Each row comes from the steps of one walk. Every step used is in the known rows, and no mark comes twice. Write the walk behind each row, first mark first.
In the rows, 128 means zero.
Known rows
bepigi-rikub-vedul-daru-gikep-miku-zono: [119 104 176 102 107 144  96 142 104 109 137  83 138 157 132 183 112 203
 138 141 105 129  82 120 137  96 164 171 128 112 103 118 100 121 108  90
 105 160 166  40 129 156 141 150 144 193 170 142  55  94 135 134 199 133
 194]
zono-patef: [137  97 158 116 126 125 107 118  85 107 143  95  87 137 101 161 124 167
 128 123 158 144 141 133 131 132 167 192 131 110 135 139 117 107 115 102
 130 106 157 122 118 127 137 146 132 132 138 120 105 124 121 135 143 117
 174]
bepigi-rikub: [126  94 175 113 129 159 118 112 103 111 143  99  97 161 124 160 115 203
 135 142 118 121 117 123 123 117 159 181 134 121 114 122 106 126 101  91
 110 150 148 116 106 148 142 174 143 143 154 119  83 133 101 145 147 131
 143]
miku-zono-patef-raseku-guro: [112 105 162 123 138 108  83 128  77  94 120 115 121 121 109 187 143 146
 124 139 129 130 138 117 124 144 172 198 131  99 122 146 129  83 123  96
 130 126 178 111 105 123 132  93 137 146 151 119  92 121 132 124 157 133
 183]
kimu-bafan: [118 102 184 116 136 131 115 119  95 105 137 105 104 135 120 156  94 168
 139 116 145 111 142 121 129 125 164 180 136 123 149 119 110 130  95  89
 149 167 144  94 117 150 135 180 155 125 140 126  76 121  97 140 138 130
 170]
patef-zono-miku-gikep-daru-vedul: [140 145 155 100 161 121  89 100  68 101 121 100  78 146 133 154 137 191
 106 117 137 109 134 119 153 111 187 174 160 138 140 139 153  98 129  80
  82 102 158  77 117 141 131 136 130 155 175 139  78  98 115 117 195 117
 147]
gikep-miku-zono-patef-raseku-guro-zeser-kimu: [ 83 120 186 118 137 107  53 131  82  94 118 104  90 148 121 224 111 156
  88 140 127 141 126  91 132 139 166 182 171 111 110 169  96  97 118 125
  95 142 195 123  95 121 140  89 137 171 174 127  73 102 145 143 178 139
 201]
guro-zeser-kimu: [110 107 179 114 135 128  98 131 103 121 143  85  63 170 105 182  95 167
 119 136 139 147 132 110 145 128 152 179 174 107 118 129 104 114 121 128
 110 164 175 125 107 142 155 154 136 132 156 128  74 105 118 164 142 135
 165]
golo-paba-bafan: [138 106 164 138 132 138 107 119  84 120 131  91 105 151 108 170 107 177
 148 117 140  96 134 120 133  95 154 205 168  86 152 128 129 123 115  84
 120 124 151  59 107 147 171 165 149 117 131 121 104 133 110 165 140 118
 134]
vedul-daru-gikep-miku-zono-patef-raseku-guro-zeser: [ 88 143 168 127 143 121  62 143 110  89 119 123 107 113 112 221 133 135
 123 141 113 126 114 116 129 125 170 201 133  96  64 137 143  82 134  99
 109 123 199  82 124 105 137  71 129 173 170 140  54  99 151 132 190 130
 210]
daru-vedul-rikub: [131 109 172 122 140 101 135 102 107 108 145 100  93 141 104 153 125 185
 147 144 118 127 134 128 107 102 172 178 131 113 120  96 121 112 123  72
 117 141 135 104 127 143 146 171 150 159 163 140  70  91 126 124 147 125
 166]
zeser-kimu-bafan-paba: [106  71 177  96 143 113 118 141  89 125 150  89  90 150 146 178  78 157
 137 130 149 154 159 118 122 128 172 166 162 123 161 141  71 122  94  99
 127 157 175  64 107 145 162 187 155 112 155 149  51  99 115 135 142 139
 192]
patef-zono-miku-gikep: [148 115 146 115 151 125 100 124  73 111 118  99  83 144 122 165 132 180
 101 104 149 138 143 139 143 140 165 160 165 132 138 149 143  92 131  95
 106 131 168  99 100 155 130 134 134 120 168 125 101 119 107 125 184 125
 139]
daru-gikep: [130 123 151 123 134 139 108 132 104 121 146 102  82 147  93 161 149 185
 148 132 151 112 124 122 134 111 157 192 140 112  99 100 139 110 129 105
 118 132 154  80 112 123 147 166 145 143 140 132  88 115 114 141 142 126
 158]
zono-miku-gikep-daru-vedul: [138 149 153 105 145 125 106  98  78 105 141  90  82 142 146 158 155 175
 107 123 137 126 141 120 162 105 166 184 162 140 127 119 146 108 117  88
  76 100 162  79 116 130 125 150 138 166 159 139  91 101 125 119 180 116
 150]
gato-nifolav-golo-paba: [143 123 159 111 119 113 162 133 100 109 118  81 124 175 112 148 128 208
 169 137 151 122 136 114 152  98 143 164 157 102 130 120 155 136 109 102
 103 159 156  74  99 164 161 177 163 122 118 134  83 106  94 172 119 129
 153]
raseku-guro-zeser-kimu-bafan-paba-golo: [ 78  97 221 112 141 117  87 147 114 101 126  99  70 157 156 205  74 126
 147 123 141 132 159 110 118 143 185 201 207 101 109 153  75  87 108  79
  86 163 195  94 106 127 170 159 151 104 138 152  52 122 125 148 144 147
 183]
raseku-patef-zono-miku-gikep: [134 119 152 109 145 119 117 119  81 109 114 107  83 142 130 181 134 165
 107  94 150 148 140 134 145 128 174 186 156 125 136 160 130  83 135  84
 107 108 150 118 116 148 125 109 133 115 170 120  92 126 116 108 192 130
 147]
patef-raseku-guro-zeser-kimu-bafan-paba: [ 72 100 204 100 172 115  84 146 105 110 132 115  78 152 153 213  90 138
 136 139 139 133 153 107 119 159 178 189 169 106 138 139  85  96 112 100
 111 169 195  80 106 115 164 131 144 117 177 143  31 113 118 144 143 138
 188]
golo-paba-bafan-kimu-zeser-guro: [ 93 105 177 132 146 126  91 143  76 114 138  86 103 150 121 193  71 161
 170 139 142 145 174 106 131 116 150 197 207  97 182 162 110 125 120  91
 104 138 181  62  91 160 153 187 156  93 148 144  93 136 121 158 129 158
 151]
rikub-vedul-daru-gikep: [144 107 170  96 124 129 115 146 116 123 146  75 116 142 101 168 128 171
 160 126 154 144 117 129 143 119 172 196 115  87 126  94 126 111 139 100
 138 140 169  51 139 127 150 149 134 153 142 136  74  94 125 144 165 113
 195]
golo-nifolav: [130 116 163 112 134 142 128 109 108 127 123  82 104 152 105 154 108 177
 142 137 161 115 139 120 137 116 142 192 144 108 136 120 134 160 122  86
 128 118 154 105 112 140 139 165 151 145 133 129 115 123 112 153 139 119
 160]
kimu-bafan-paba-golo-nifolav-gato: [103 110 189 108 142 118 126 147  98 112 113  85  89 159 164 143  68 172
 166 106 173  93 175 135 115 130 151 169 175 135 158 135 112 149 113  25
  93 140 192  64 115 153 179 220 153 103 119 139  57 108 114 150 130 114
 162]
raseku-guro-zeser-kimu: [ 92 115 199 118 135 129 100 120 126 121 134  93  74 164 111 199 105 151
 129 141 121 149 134  98 141 131 161 204 176  91  90 136  99 108 124 125
 108 160 168 137  97 126 152 125 143 144 149 128  81 123 123 165 143 147
 181]
miku-gikep-daru-vedul-rikub-bepigi: [128 110 177 107 127 126 112 120 107  97 152  79 103 143 137 161 167 181
 142 154 130 126 129 111 140 110 190 172 144 122  95  99 149 119 113  72
 115 155 144  86 118 134 146 151 149 175 174 168  42  84 137 115 180 129
 172]
daru-vedul-rikub-bepigi: [132  86 185 113 126 117 116 118 119 104 142  82  94 163 111 162 146 187
 152 154 144 127 133 117 126 131 189 180 116 111 116  95 125 114 115  81
 130 156 125  92 118 142 158 171 140 166 168 163  76 102 133 117 150 122
 173]
gato-nifolav-golo-paba-bafan-kimu-zeser: [102 106 183 139 129 100 134 156  75  88 121  75 115 169 141 171  65 188
 193 122 163 136 155 114 149  99 165 160 190  83 165 141 143 105 119  82
  64 169 179  73 136 178 171 207 169  93 117 134  88 110 109 164 123 153
 142]
golo-paba-bafan-kimu: [123  84 159 141 143 120 108 127  75 123 137  82  96 154 119 182  87 161
 165 136 151 129 153 119 136  98 158 180 174  77 162 141 122 125 122  71
 103 121 179  54 123 146 180 169 153 115 138 137 114 123 126 150 160 134
 144]
zeser-guro: [131 119 168  94 132 128  99 116 109 123 137  87  91 140 108 157 121 168
 134 156 123 143 149 107 121 134 149 182 166 127 134 145 113 141 113 116
 145 145 163 100  68 150 134 170 150 132 146 124  80 123 107 160 142 128
 168]
bepigi-rikub-vedul-daru-gikep: [133  98 184  99 124 157 119 142 118 120 152  78 119 158 117 177 120 209
 159 137 124 143 101 131 137 114 172 198 109  93 114  94 107 113 125  93
 117 144 166  62 131 132 149 159 125 159 157 132  63 114 117 140 167 125
 176]
zono-miku-gikep-daru-vedul-rikub-bepigi: [142 118 179 110 132 128 109 111 104  96 151  72  92 151 148 168 173 175
 118 142 145 144 144 115 154 127 193 173 138 135 107 112 135 109 112  79
  96 127 152  82 116 139 140 151 135 169 174 160  78 101 133 105 191 119
 161]
daru-gikep-miku-zono-patef-raseku-guro-zeser-kimu: [ 79 139 175 127 140 113  45 149  81 102 125 110  77 148 108 232 136 171
 101 140 133 131 119  89 136 129 165 195 166 107  81 145 111  81 130 129
  83 129 196 100  95 100 147  95 131 179 171 140  68 101 148 134 173 147
 200]
zeser-kimu-bafan: [114  96 193 110 135 124 116 124  85 114 146  82  97 145 118 174  79 179
 125 120 146 145 150 104 129 123 163 173 150 122 159 126  86 138  98 111
 140 173 160 101 100 149 147 188 155 124 137 133  68 105 102 144 141 144
 180]
patef-zono: [140  98 163 108 146 127  97 118  91 109 117 107  90 149  96 149 105 181
 130 127 147 107 123 120 120 126 178 167 145 113 144 140 133 120 129  93
 140 148 150 101 114 152 148 148 143 127 156 118  79 110 101 145 161 121
 158]
daru-gikep-miku-zono-patef: [119 118 138 132 113 120  78 138  73 106 133 105  92 136  98 180 140 182
 119 125 138 120 116 122 138 104 161 180 144 128  96 141 123 102 113 107
 108 108 161  77 113 133 133 146 144 170 150 140  94 104 141 121 170 136
 191]
nifolav-golo-paba: [145 106 148 112 109 122 152 137  93 109 135  84 114 163 110 142 151 200
 170 116 146 119 149 126 147 121 136 174 152 115 133 119 144 137 110  86
 135 148 150  72  92 159 167 162 158 126 138 133  86 114 103 167 131 123
 142]
nifolav-gato: [123 114 161 113 131 117 126 130 107 119 134  92  81 161 123 135 113 191
 142 118 140 122 145 122 132 121 144 157 142 133 134 121 127 137 122  80
 117 164 167 110 107 148 161 182 148 137 138 108  59  99 111 161 137 117
 157]
zono-patef-raseku-guro-zeser-kimu-bafan-paba: [ 76  93 199 108 167 110  78 148  88 104 137 115  73 143 147 223  91 136
 127 127 150 153 163 117 120 169 190 203 158 103 145 155  76  76 110 103
 113 130 200  94 107 101 159 117 125 111 175 143  45 122 128 132 141 135
 203]
bepigi-rikub-vedul-daru-gikep-miku: [131 112 189  90 116 158 109 128 122 110 145  77 121 163 133 181 115 216
 140 138 131 130  89 114 128 101 168 181 116 109 114 107  95 139 115  96
 103 141 162  53 129 133 147 161 141 190 163 131  62 104 123 142 190 118
 187]

Which walk is each row?
[ 89 104 207 109 147 130 100 149  96 116 122  76  69 168 147 193  49 152
 146 118 170 118 165 122 127 133 162 191 206 111 144 146  91 126 109  67
  87 140 202  77 116 144 174 191 143 101 138 162  73 114 120 153 134 130
 172] -> guro-zeser-kimu-bafan-paba-golo-nifolav
[115  97 188 107 142 132 113 135  97 107 116  89  99 146 149 161  77 152
 160 121 180  98 164 132 114 124 166 189 174 116 155 137 111 140 108  43
 107 119 180  58 123 145 160 197 157 104 122 153  91 122 115 137 137 120
 166] -> kimu-bafan-paba-golo-nifolav
[ 93 101 172 109 142 120 101 143  96 106 144  93  89 145 125 174  84 152
 155 154 150 169 174 106 126 140 154 169 177 125 158 153 109 127 120 104
 117 161 186 109  98 161 123 183 158 112 157 138  81 119 123 140 136 162
 176] -> bafan-kimu-zeser-guro
[131  99 143 121 139 109  78 140  52  95 129 108 108 127 103 173 132 162
 117 130 148 129 137 131 128 141 164 177 130 114 147 139 133  90 118  96
 132 131 182  98 114 138 136 123 128 136 157 121  86 104 128 124 153 119
 168] -> miku-zono-patef-raseku
[113  81 169 106 146 122 120 136  99 112 141 111  96 142 148 161  92 147
 154 124 146 123 151 138 120 133 174 173 149 127 150 134  97 116  94  75
 136 149 161  58 123 146 149 180 156 110 156 143  56 116 111 132 143 126
 181] -> kimu-bafan-paba
[128 114 160 101 108 116  95 148 105 111 131  78 133 142 114 179 121 170
 137 131 131 130  99 117 145 101 162 169 133 102 117 119 119 122 123  98
 127 159 174  31 137 151 137 138 152 187 157 142  65  74 144 137 196 122
 213] -> rikub-vedul-daru-gikep-miku-zono
[128 153 166  95 154 115 105  93  73  99 117 108  81 142 140 170 141 175
 111 106 139 118 130 115 151  96 195 199 153 130 139 148 139  87 132  70
  85  78 139  93 131 134 127 110 128 153 179 136  71 102 126 101 203 123
 158] -> raseku-patef-zono-miku-gikep-daru-vedul
[ 88  86 187 108 151 120 102 152  96 123 143 100  64 163 145 193  65 145
 135 125 138 145 153 127 133 139 169 175 181 120 140 140  79 103  96 103
 114 170 181  78 117 143 161 174 141 104 172 151  40 106 118 149 138 138
 187] -> guro-zeser-kimu-bafan-paba
[114 124 141 127 118 125  86 135  92 112 130 105 100 147 107 169 140 181
 126 136 129  98 107 110 137  92 147 165 155 130  89 123 131 122 114 101
 105 148 158  62 109 145 136 159 163 178 152 144  81  94 133 134 173 138
 178] -> daru-gikep-miku-zono
[139  69 187 118 118 136 120 131 129 105 150  79 102 156 108 163 141 170
 143 152 152 143 135 115 123 141 184 168 120 109 111 113 113 130 112  89
 154 170 143 109 115 151 157 161 149 143 154 142  77 113 120 131 154 123
 173] -> vedul-rikub-bepigi
[136  87 162 103 132 120 100 142 102 104 133  95  79 150 143 155 118 142
 150 134 166 118 149 130 111 124 173 176 179 114 125 141 113 100 122  63
  93 125 189  70 118 137 167 175 155 112 131 137  84 109 126 140 152 110
 151] -> bafan-paba-golo
[140 125 179 127 121 109 138 132  87 104 113  72 115 167 126 158 101 204
 172 123 137 109 134 117 145  92 160 174 179  86 145 132 148 117 111  96
  90 152 159  67 105 169 184 194 161 112 107 118  86 114  95 183 129 122
 140] -> gato-nifolav-golo-paba-bafan
[104  92 172 140 121 109 123 158  67  88 138  81 106 156 140 165  89 184
 193 100 161 135 170 127 145 119 157 172 184  97 167 139 134 109 121  65
  97 156 170  68 126 172 177 192 163  95 132 129  93 117 118 157 131 148
 132] -> nifolav-golo-paba-bafan-kimu-zeser
[135 114 161  94 125 107  69 157  74  95 129  86 129 128 112 194 135 174
 118 128 163 135 108 120 135 125 174 175 112 104 148 126 125 100 133 103
 125 120 196  36 135 123 137 113 127 183 168 135  69  73 148 120 198 106
 212] -> rikub-vedul-daru-gikep-miku-zono-patef-raseku
[142 136 171 114 162 110 113 100  81  98 134  99  87 133 127 158 135 189
 110 125 115 129 136 127 124 107 198 160 151 134 126 129 141  98 132  63
  90 111 156  89 125 149 134 134 136 152 185 140  58  85 116 108 199 123
 157] -> patef-zono-miku-gikep-daru-vedul-rikub
[138 121 173 105 117 102 144 127 106  97 118  77 102 162 128 139 116 196
 157 139 148 135 131 116 141 117 166 152 151 114 120 127 144 120 112 113
 105 174 161 114 111 163 151 187 163 134 116 116  77  96  97 166 135 125
 161] -> gato-nifolav-golo
[146 113 183 106 149 125  91 114  90  92 131  80  87 157 134 165 157 191
 115 136 142 128 136 115 142 133 214 162 140 134 122 130 145 103 123  74
 106 126 146  78 116 148 147 136 126 160 189 160  63  98 125 101 204 119
 159] -> patef-zono-miku-gikep-daru-vedul-rikub-bepigi
[125 106 174  98 125 135  68 153  72  94 135  89 133 141 127 201 126 211
 120 134 131 134  94 125 128 121 176 177 106 110 133 126 106 100 119  94
 105 126 189  48 130 130 141 124 118 188 179 133  57  92 140 119 198 116
 194] -> bepigi-rikub-vedul-daru-gikep-miku-zono-patef-raseku
[126 131 153 114 125 140  94 123 111 114 139 103  82 152 106 167 144 193
 129 134 158 100 113 104 127  97 155 173 146 130 100 113 125 138 122 106
 106 130 152  75 110 121 142 170 161 176 145 131  87 105 120 142 167 124
 167] -> daru-gikep-miku
[121 107 153 116 115 120  94 119  91 103 122 100 110 147 121 160 113 162
 112 138 125 110 114 109 132 101 148 152 161 130 118 147 117 137 100  96
 120 164 156  85 111 165 131 153 170 170 155 130  84  95 128 142 178 128
 180] -> gikep-miku-zono
[126 142 152 101 138 125 109 105  84 105 141  98  92 134 137 151 149 180
 130 132 124 107 126 117 148  91 164 186 164 130 116 109 159 117 118  83
  94 127 153  85 117 126 130 152 152 169 160 146  54  83 127 130 172 128
 159] -> miku-gikep-daru-vedul
[132 117 190 100 142 119 109 110  97  90 129  88  90 151 141 178 160 177
 120 121 142 138 133 111 143 119 219 188 129 126 119 140 131  91 127  62
 107 104 129  96 132 142 144 112 124 158 194 157  56 102 134  84 214 124
 170] -> raseku-patef-zono-miku-gikep-daru-vedul-rikub-bepigi
[122 127 138 122 135 118  60 145  61  95 130 113  95 131 102 188 154 186
 110 132 158 102 118 113 125 117 161 171 133 132 119 132 137 101 123 107
 108 115 181  66 112 119 138 134 140 173 162 135  83  94 138 119 174 119
 176] -> daru-gikep-miku-zono-patef-raseku
[129 101 165 103 136 129 115 133 106 116 119  81  88 159 137 156 106 150
 155 137 181 109 153 130 118 119 159 187 182 107 134 140 124 136 127  53
  90  99 193  70 116 137 167 180 152 119 121 148 107 118 124 145 143 107
 154] -> bafan-paba-golo-nifolav
[ 80 117 209 112 149 118 107 162  96 118 117  72  56 184 162 176  40 170
 151 106 166 115 178 124 128 137 151 168 209 129 150 144  94 137 116  52
  71 158 215  84 110 151 193 212 138  99 134 147  37  99 121 165 125 126
 167] -> guro-zeser-kimu-bafan-paba-golo-nifolav-gato
[131 133 171  97 139 127 103  91  98 103 141  97  91 147 120 141 132 175
 138 143 135  94 120 100 136  92 176 192 136 120 130 111 133 134 112  88
 109 116 142  79 129 126 142 163 148 175 148 132  69  93 120 140 160 113
 168] -> gikep-daru-vedul
[ 98  90 170 148 142 129 107 145  71 104 140  95 106 154 124 184  73 162
 170 116 164 127 157 119 138 104 156 191 181  83 175 138 121 111 123  69
  92 138 168  68 136 155 161 179 159  99 141 137 105 129 123 147 134 149
 141] -> golo-paba-bafan-kimu-zeser
[126  91 145 130 119 110 100 130  68 103 134  99 103 131 101 165 118 156
 125 125 128 143 138 141 140 128 165 184 142 111 125 148 124  87 107  97
 134 126 165 108 117 151 131 137 133 134 147 130  97 114 131 127 151 132
 184] -> miku-zono-patef
[139 119 175  87 117 130 102 135 123 112 140  75 116 148 116 175 122 180
 138 130 163 131 105 111 136 103 168 177 124 103 128 109 114 141 132 102
 124 138 167  44 137 125 144 152 151 186 150 136  70  85 134 145 189 107
 205] -> rikub-vedul-daru-gikep-miku
[142 103 158 109 147 122  87 125  70  98 138 105  89 132 104 170 135 171
 117 128 179 127 142 123 120 146 171 184 119 114 159 129 128 107 127 103
 129 111 175 110 116 114 140 135 125 133 149 111  97 114 117 131 147 105
 160] -> zono-patef-raseku
